In the rows, 128 means zero.
Known rows, with every step that occurs
T, G, Q, P, B, Z: [ 88 116 136 136 143 121 123 101 156 111 129 209 138 135 121 111 132 126
 144 124 112  93 188 124  82]
B, N, R, Z: [163 121 111 123 131 166 135 164 128 137 110  82 109 160 129 118 128 128
  79 135 148  88 116 154 164]
P, B, Z, R, N: [149  92 134 147 144 121 123 113 144 149  96 145 124 121 154 109 118 126
 143 113 103 147 148 128 120]
Z, R: [123 141 114 114 122 158 127 143 114 161 123  93 109 114 135 115 128 133
 119 131 137 141 154 126 121]
N, Q, P: [131 170 119  93 107 163 116 143 101 118 140 101 128 118 114 147 120 136
 110 137 134 117 160 105 141]
S, G, Q, P, B, Z, R: [ 94 110 130 159 133 100 141 107 152 133 137 196 146 132 107 133 115 140
 143 130 116 175  73 131 111]
Z, R, N, B, P, Q: [159 117 130 156 140 124 150 108 113 147 100 108 145 114 149 146 128 129
 142 105 140 142 117 119 159]
N, R: [126 168 106 118 105 171 127 164 109 135 111  74  99 130 127 124 134 130
  84 135 153 108 132 132 144]
S, G: [122 161 117 129 125 158 133 149 117 142 135  99  95 156 133 126 133 134
 108 142 140 124 103 141 129]
Z, R, N, B: [151 111 119 140 135 131 134 125 111 147 113  70 101 109 151 121 139 120
 125 122 155 141 124 116 153]
S, G, Q, P, B, N, R, Z: [119  94 122 147 139 119 144 129 151 102 133 136 145 168  90 140 120 133
 108 135 145  99  73 157 163]
P, Q, G: [124 162 129  76 120 148 104 143 120 117 128 103 138 108 122 134 141 140
 143 135  99 135 160 117 105]
S, G, Q, P: [ 83 146 131 132 118 130 139 136 125 125 161 123 120 132 104 136 129 133
 121 140 129 121 111 136 123]
S, G, Q, P, B, N: [117 118 132 132 147 100 154 120 149 114 167 120 157 140  98 135 127 130
 135 136 110 113 104 142 119]
P, B, Z: [149 137 131 105 134 137 118 126 138 127 119 160 113 132 146 113 121 136
 118 127 106 128 161 132  97]
B, Z, R, N: [145 110 131 159 133 136 134 133 131 173 100 123 107 120 159 110 124 122
 124 120 109 158 127 130 127]
R, N, B, P, Q, G, S: [111 121 139 113 126  92 131 125 112 119 127 129 147 119 152 150 171 126
 172 116 117 149 147 129 136]
S, G, Q, P, B: [ 88 130 133 120 126 114 132 115 136 106 156 144 136 132 100 133 122 138
 137 134 126 116 131 135 114]
S, G, Q, P, B, Z, R, N: [101  81 143 183 139  88 141  99 156 133 125 177 145 130 119 131 117 127
 156 121 105 164  81 133 125]
R, N, B, P, S, G: [164 129 138 184 132 109 137 130 109 133 116 122 112 154 157 148 148 111
 132 122 180 124  48 136 172]
N, B, Z: [163 152 123 124 130 136 133 138 117 129 127 135  91 127 156 118 134 129
  92 137 139 149 105 124 123]
B, Z: [147 153 129 120 124 151 127 148 125 148 123 139  98 130 153 113 126 132
 102 134 112 136 139 134 107]
P, S, G, Q: [ 97 150 140 140 109 116 127 125 113 123 144 109  85 135 146 111 122 114
 135 137 138 143  77 151 120]
Q, P, B: [131 131 125  82 126 141 108 129 131 122 141 132 150 109 106 136 136 140
 126 127 137  95 196 111 110]
B, P: [129 157 129 120 125 158 138 156 111 152 127 128 128 137 134 134 133 137
 112 124 135  95 175 138 128]

Rows
[133 145 127 135 109 132 108 143 121 140 142 125 129 133 115 148 144 123
 126 141 171 133  78 123 130]	Q, P, S, G
[171 125 134 147 139 124 134 130 120 133 115 115  90 125 169 118 136 119
 106 126 129 136 108 124 140]	R, N, B, Z
[ 85 154 130 134 118 136 145 135 116 128 148 104  86 146 134 114 119 130
 119 140 117 128 108 152 122]	S, G, Q
[140 135 120 135 125 147 131 142 127 169 114 142 108 123 147 112 122 134
 113 130 121 165 116 129 114]	B, Z, R
[ 86 146 127  63 106 121 108 136 117 125 141 113 129 110 141 126 157 133
 164 134  93 164 177 131  90]	P, Q, G, S
[105 136 144 105 100 115 110 127 114 123 154 120 123  89 124 121 132 113
 137 128 138 119 148 125 108]	G, Q, P, S
[152 122 133 195 112 114 121 119 122 140 109 148 128 139 139 152 116 111
 143 131 145 195   4 110 168]	B, Z, R, N, Q, P, S, G
[112 132 117 154 134 107 158 136 146 107 145 104 156 150  85 146 129 130
 111 137 136 111  59 142 148]	S, G, Q, P, B, N, R
[118 109 144 206 129  80 153 109 111 139 120 127 111 136 153 134 132 107
 154 114 168 162  26 142 170]	Z, R, N, B, P, S, G, Q
[102 127 140 144 130 104 136 113 149 113 147 194 136 139 113 132 118 138
 132 134 107 142  92 136 104]	S, G, Q, P, B, Z
[117 139 123 122 120 144 110 145 104 119 109  74 120 117 131 137 131 124
 154 131 112 152 131 104 156]	Z, R, N, Q, G
[ 99 151 146 162 115 113 142 132 113 135 138 146 110 150 141 128 125 119
 139 127 143 126  78 159 131]	B, P, S, G, Q
[151 117 130 144 132 129 123 103 125 122  93 137 117 130 157 120  98 125
 143 116  99 153 122 117 142]	P, B, Z, R, N, Q
[160 138 114 138 132 132 136 132 119 151 118 136  99 121 151 120 131 131
 103 133 146 183  82 117 130]	N, B, Z, R
[161 119 124  95 148 125 129 136 143 130 152 106 171 118 103 137 139 132
 124 130 121  93 173 122 116]	Q, P, B, N
[136 110 125 120 125 134 112 107 117 116 115 106 151 108 116 143 113 129
 151 115 129 122 165  98 153]	Z, R, N, Q, P, B
[103 109 136 125 128 104 130 108 146 130 135 186 148 101 114 119 113 137
 141 120 104 158 144 120  98]	G, Q, P, B, Z, R
[147  84 135 146 140 115 119 114 151 148 108 164 159 108 124 131 129 130
 144 114 117 142 151 112 121]	Q, P, B, Z, R, N
[ 95 127 138  87 123 118 122 114 130 105 153 136 141 100 106 122 123 135
 139 124 115 100 202 123 102]	G, Q, P, B
[165 105 114 110 143 152 128 143 139 116 104 103 126 159 124 118 124 131
  97 127 146  81 139 152 155]	P, B, N, R, Z
[ 71 117 130 112 140 130 117 102 143 107 140 157 138 128 110 114 141 126
 151 123 131  62 225 120  91]	T, G, Q, P, B
[111 140 120  65 129 101 120 139 119  94 154 100 138 138 134 130 145 123
 161 139  92 148 161 131 116]	P, B, N, Q, G, S
[141 143 132 103 107 137  99 142 116 139 141 117 132  99 122 133 142 120
 126 131 161 116 149 114 118]	Q, P, S
[143 135 121 117 121 133 116 115 127 121 120 175 151 117 118 144 104 141
 130 126 120 164 116 100 129]	N, Q, P, B, Z, R
[121 129 122 126 129 113 148 135 140 109 144  95 161 114  91 132 131 126
 110 128 124  95 130 134 135]	G, Q, P, B, N, R
[139 112 124 119 132 127 118 121 146 147 122 181 157 111 113 132 126 141
 131 123 126 151 139 111 107]	Q, P, B, Z, R
[164 128 125  96 151 131 136 134 135 128 139  89 134 132 131 114 128 128
 122 129 109  97 174 139 112]	P, B, N
[166 152 121  92 141 139 134 126 119 105 138  77 128 140 137 126 108 126
 122 132 102 109 149 127 136]	P, B, N, Q
[103  84 119 142 151 136 132 117 158 100 115 152 149 164  99 116 136 121
 122 124 151  45 169 142 141]	T, G, Q, P, B, N, R, Z
[154 123 139 127 128 129 113 111 128 101 115 154 141 124 133 143 112 128
 133 120 103 116 152 108 139]	R, N, Q, P, B, Z
[129 131 112 109 109 181 114 157 114 127  99 109  89 151 133 116 123 135
  83 132 163  92 144 146 160]	N, R, Z
[175 153 127 114 117 129 120 141 109 122 149  83 144 116 124 146 124 111
 121 138 139 125 105 113 147]	B, N, Q, P, S
[ 89  70 139 178 153 103 129  86 162 134 105 191 147 126 129 110 133 116
 168 110 111 112 172 118 104]	T, G, Q, P, B, Z, R, N
